Every row comes from one small tree of marks. Brackets hold a mark, then the marks that hang from it, in alphabetical order. Every link used is in the known rows. Which tree was each row made from?
Known rows
{timeb nuve}: [ 0.56 -0.69  1.09  0.03  0.82  1.02  0.88 -0.19 -1.43 -0.33  1.25  0.59
  0.07 -0.27 -0.73  0.19 -0.11  1.81  0.23  0.90  0.58  0.82]
{timeb {nuve gege {negu gider kasas}}}: [ 3.36  0.61  0.74 -0.08  2.98  0.73  4.01 -0.05 -0.51  0.22  0.36  5.40
  1.06  0.63  0.99  0.51 -2.61  5.06  2.74 -0.29  0.70  3.61]
{nuve timeb}: [ 0.38 -0.17  0.82 -0.06  0.87 -1.13  0.52 -0.63 -0.41 -0.62  0.64 -0.73
 -0.20  0.11 -0.28 -0.41  0.23  0.33  0.50 -0.15  0.27  1.46]
{feko {negu gider kasas}}: [ 1.04  2.31  0.12 -0.76 -0.43 -0.05  2.08 -0.34  1.11  0.88 -0.81  3.86
  1.91  0.09  1.73  0.84 -2.33  3.18  0.52 -0.54 -0.88  5.36]
{gefe {negu kasas}}: [ 0.19  1.35  0.05 -0.52 -0.18  0.05 -0.01  0.52  0.27  0.53 -0.23  2.61
 -0.38 -0.31  0.52 -0.55 -1.45  3.65  0.09  0.50 -0.36  2.33]
{nuve roli timeb}: [ 0.82  0.24  0.73 -0.58  0.89 -0.94  0.20 -0.70 -0.10 -0.58  1.29 -1.44
  0.67  0.46 -0.56 -0.24 -0.86  1.29  1.92  0.19  0.67  2.05]
{gider {negu kasas {nuve gege}}}: [ 1.39 -1.55  1.84 -0.56  1.24  0.31  1.50  0.56  0.07  0.40 -0.73  8.10
 -0.12  0.50  0.16  0.88 -2.38  3.56  0.73 -0.59  0.22 -0.30]
{feko farose}: [ 0.18  0.29  1.07  0.03 -0.68 -0.32 -0.94 -0.12 -0.13  0.13 -0.64 -2.25
 -0.70 -0.80  0.03  0.47  0.47 -0.17  0.26  0.24 -0.15  0.08]
{gefe {negu gider nuve}}: [-0.88 -0.32 -0.13 -0.34 -0.81  0.84 -0.29  0.99 -0.76  0.67 -0.39  3.40
 -0.31  0.46  1.13  0.45 -0.40  4.18  0.02 -0.06 -1.00  2.31]
{nuve gege}: [ 0.96 -1.12 -0.65 -0.01  1.06 -0.08 -0.51  0.16 -0.02 -0.27 -0.72 -1.46
 -0.67  0.13  0.11  0.23  0.19 -0.02  0.00 -0.74  1.08 -0.76]
{nuve negu roli}: [ 1.39  0.90 -0.44 -0.15  1.23 -0.04  0.71  0.17  0.69 -0.03  0.65  0.79
  1.51  0.50  0.60  0.13 -1.89  2.39  2.47  0.17  0.53  1.55]
{nuve gege negu roli timeb}: [ 2.68 -0.53  0.00 -0.36  3.04 -1.11  0.96 -0.27  0.14 -1.02  0.57 -1.28
  0.48  0.93  0.33 -0.14 -1.33  2.77  2.79 -0.66  1.98  2.18]
{gege {nuve timeb}}: [ 0.83 -1.08  0.87  0.17  0.22  0.00  1.75 -0.12 -0.12 -1.24  0.71 -3.23
  0.21  0.09  0.48 -0.51  1.46  0.08  0.36 -0.30  0.76  1.80]
{feko farose {negu {nuve gege roli}}}: [ 1.67 -0.52  1.22 -1.00 -0.15 -0.07 -2.00  0.16 -0.82  0.05 -1.80 -2.87
 -0.38 -0.49  0.35  2.02 -0.45  4.35  0.58 -0.47  1.24  2.59]
{negu gider kasas {nuve roli}}: [ 1.03  2.27  1.44 -1.13  0.03  0.59  2.49 -0.07 -0.05  1.04 -0.37  6.09
  1.22  1.25  0.41  1.27 -3.23  4.70  2.44  0.07 -0.97  3.54]
{timeb {nuve gege {negu gider} roli}}: [ 3.03 -0.39 -0.44 -0.25  3.06  1.29  2.07  0.13 -0.37 -0.35  1.32  1.40
  1.77  0.88  0.83  0.81 -2.25  4.77  3.52 -0.05  1.33  2.89]
{gider {negu kasas {nuve timeb}}}: [ 0.79 -0.91  3.16 -0.62  0.94 -0.79  2.52 -0.23 -0.33  0.16  0.56  9.05
  0.27  0.55 -0.23  0.27 -2.25  3.76  1.10 -0.02 -0.44  1.87]
{gege nuve}: [ 0.46 -0.67 -0.04  0.23 -0.70  1.03  1.16  0.51  0.13 -0.63 -0.06 -2.11
  0.61  0.05  0.67 -0.08  1.29 -0.16 -0.08 -0.18  0.37  0.47]
{feko farose {negu gider kasas nuve}}: [ 0.94  2.02  2.25 -0.82 -1.34 -0.17  1.31 -0.12 -0.25  1.34 -2.15  3.75
  0.57 -0.35  1.44  1.98 -1.66  5.05  0.49 -0.33 -1.37  5.27]
{lorun {nuve {negu gider kasas} timeb}}: [ 1.49  2.79 -0.06 -0.17  1.46  0.40  3.90 -0.41  0.09  0.06  0.51  4.84
  1.91  0.73  1.80 -0.20 -1.46  5.35  3.43 -0.83  0.08  5.73]
{lorun nuve}: [-0.63  0.87 -0.71  0.07 -0.57  1.64 -0.33  0.22 -0.59 -0.33  0.18 -0.55
  0.30 -0.19  0.39  0.04  0.94  2.01  0.47 -0.35  0.64  0.75]

Write each row's tree
[ 1.37 -1.37  1.38 -0.80  2.01 -0.71  0.09 -0.20 -1.30 -0.80 -0.05 -0.96
 -0.61  1.04 -0.74  0.49 -0.43  3.26  1.49 -0.56  1.39  1.41] => {negu {nuve gege roli timeb}}
[ 1.72 -0.07  1.76 -0.73  2.01 -0.76  2.92 -0.38 -1.09  0.16 -0.99  4.64
 -0.51  1.27  0.60  0.69 -1.51  3.91  1.36 -1.17 -0.04  3.54] => {negu gider kasas {nuve gege timeb}}
[ 0.70 -1.09 -0.02 -0.21  0.70  0.34  0.51  0.49 -0.78  0.28 -1.21  2.22
 -0.38  0.97  0.78  1.23 -0.18  2.18  0.44 -1.16  0.02  0.85] => {negu gider {nuve gege}}
[ 2.14  1.91  1.00 -0.26  2.02 -1.35  4.28 -0.56  0.62  0.25  0.32  5.64
  1.59  0.94  1.47 -0.21 -2.50  3.53  2.83 -0.48 -0.54  5.14] => {nuve {negu gider kasas} timeb}
[ 1.43  2.20  2.52 -1.34 -1.16 -0.28  0.05 -0.18 -0.41  0.87 -1.45  1.46
  0.41 -0.57  0.23  1.87 -2.25  5.68  1.00  0.33 -0.10  4.70] => {feko farose {negu kasas {nuve roli}}}
[ 1.54  0.28  1.02 -0.62  1.17  0.39  2.14  0.25 -0.63  0.74 -1.58  5.17
 -0.41  1.07  0.84  1.17 -1.85  3.77  1.00 -0.96 -0.50  2.17] => {negu gider kasas {nuve gege}}
[ 0.94 -1.49  0.93 -0.27  1.77 -0.42  1.32 -0.14 -1.65 -0.38 -0.57  1.63
 -0.82  1.20  0.56  0.74  0.03  2.41  0.79 -1.26  0.48  2.08] => {negu gider {nuve gege timeb}}
[ 1.08 -0.98  0.54 -0.66  0.98  0.42 -0.50  0.39 -0.87 -0.13 -0.70  0.24
 -0.40  0.84 -0.43  1.11 -0.81  2.76  0.97 -0.39  1.08  0.01] => {negu {nuve gege roli}}
[ 2.78  1.20 -0.45 -0.17  2.24 -0.23  3.10  0.18  0.88  0.50 -0.93  4.57
  1.00  0.89  1.85  0.31 -2.52  3.19  2.39 -1.07  0.00  2.81] => {nuve gege {negu gider kasas}}
[ 0.64 -0.54 -0.40 -0.05  1.34  0.37 -0.29 -0.21 -1.20 -1.28  0.18 -2.93
 -0.70  0.15  0.21 -0.28  1.47  2.57  0.85 -1.21  2.01  1.55] => {lorun {nuve gege timeb}}
[ 2.91  1.41  1.20 -0.39  1.48 -0.33  4.26 -0.18  0.83 -0.74  0.96  0.21
  2.00  0.71  0.95 -0.47 -1.82  3.61  3.44 -0.01  0.99  4.80] => {gege {nuve {negu kasas} roli timeb}}
[ 0.86  1.53  2.66 -0.80 -1.19 -0.47  0.37 -0.11 -0.85  0.93 -2.15  2.30
 -0.32 -0.87  0.54  1.66 -0.94  4.66 -0.31 -0.02 -0.50  4.16] => {feko farose {negu kasas nuve}}
[ 1.21 -0.40  0.70 -0.44  0.29  0.17  1.45 -0.31  0.26 -1.19  1.27 -3.96
  1.23  0.44  0.16 -0.25  0.30  1.30  1.79  0.03  1.16  2.66] => {gege {nuve roli timeb}}
[ 1.10  1.40 -0.32 -0.20  1.38  0.57  1.00 -0.20 -0.35 -0.86  1.49 -0.60
  1.64  0.50  0.59 -0.20 -0.54  4.75  3.51 -0.27  1.63  3.72] => {lorun {nuve negu roli timeb}}
[ 1.17 -0.55  0.08 -0.77  0.77  0.87  0.37  0.34 -0.50  0.19 -0.58  1.34
  0.39  1.27  0.54  1.42 -1.47  3.09  2.03 -0.78  0.33  1.38] => {negu gider {nuve gege roli}}
[ 2.01  0.92  0.79 -1.18  1.11  0.49  1.82  0.10 -0.20  0.77 -1.01  4.89
  0.58  1.32  0.55  1.35 -3.00  4.83  2.50 -0.65 -0.05  2.84] => {negu gider kasas {nuve gege roli}}
[ 0.26  1.95 -0.39 -0.55 -0.34  0.28  0.85  0.39  0.79  0.96 -0.12  4.22
  0.42  0.19  1.40 -0.17 -2.16  3.85  0.93  0.15 -1.18  3.48] => {gefe {negu gider kasas}}
[ 0.27 -2.14  0.71 -0.37  1.32 -0.65 -1.16  0.61 -1.86 -0.70 -0.46 -0.76
 -2.16  0.38  0.14 -0.13  0.75  4.43 -0.33 -0.48  1.00  1.59] => {gefe {negu {nuve gege timeb}}}
[ 1.15  1.87  1.59 -1.38 -0.36  0.05  0.97 -0.16 -0.03  0.80 -0.82  3.87
  1.22  0.26  0.29  1.41 -2.69  5.36  0.90  0.11  0.09  4.81] => {feko {negu kasas {nuve roli}}}
[ 3.32  1.90 -0.62 -0.72  2.22  0.02  2.63  0.08  1.37  0.61 -0.36  3.88
  1.86  1.21  1.56  0.55 -3.75  4.21  3.92 -0.73  0.42  3.61] => {nuve gege {negu gider kasas} roli}
[ 1.24  1.95  1.49 -0.68 -1.03 -0.73  0.17 -0.48  0.35  0.64 -1.52  0.31
  0.23 -1.32  0.79  0.99 -1.13  2.79  0.02  0.02 -0.21  4.10] => {feko farose {negu kasas}}
[ 3.02 -0.88  0.11 -0.23  3.23  0.87  1.32  0.17 -0.72 -0.75  1.27  0.34
  0.79  0.38 -0.18  0.51 -1.64  4.17  2.72  0.22  2.23  1.74] => {timeb {nuve gege negu roli}}
[ 2.54  0.87  1.33  0.08  1.42 -0.67  4.55 -0.10  0.38 -0.68  0.26  1.27
  1.18  0.41  1.31 -0.66 -0.58  2.79  1.98 -0.26  0.56  4.23] => {gege {nuve {negu kasas} timeb}}
[ 0.48  1.44  1.63 -0.62 -0.04  0.35  2.81  0.04 -0.42  1.03 -0.97  6.69
  0.31  0.95  0.75  1.01 -2.01  3.53  1.05 -0.30 -1.49  2.70] => {negu gider kasas nuve}
[ 2.20  0.48 -0.05 -0.10  1.12  0.15  3.63  0.08  1.00 -0.91  1.44 -0.84
  2.78  1.12  1.92  0.02 -0.86  3.03  3.75 -0.55  0.64  4.95] => {gege {nuve {negu gider} roli timeb}}
[ 1.73  0.62  0.38 -0.32  1.91 -1.16  1.35 -0.45  0.07 -0.63  1.25  0.04
  1.30  0.65  0.28 -0.24 -1.58  2.67  3.00  0.06  0.98  2.95] => {nuve negu roli timeb}
[ 2.10 -1.15  0.31 -0.41  2.17  1.22  0.14  0.01 -1.15 -0.63  1.32 -1.50
  0.17  0.22 -0.90  0.52 -0.99  3.09  1.50  0.42  1.85  0.70] => {timeb {nuve gege roli}}
[ 3.16  0.74  0.44 -0.28  3.09 -1.26  3.88 -0.44  0.48  0.00 -0.34  3.50
  0.76  1.13  1.59 -0.07 -2.24  3.65  2.77 -1.18  0.41  4.26] => {nuve gege {negu gider kasas} timeb}
[ 1.02 -1.77  1.29 -0.53  1.28 -1.00  0.19 -0.21 -1.66 -0.77 -1.05 -0.94
 -0.81  0.21  0.44  0.91  0.46  3.48 -0.67 -1.27  1.36  3.31] => {feko {negu {nuve gege timeb}}}
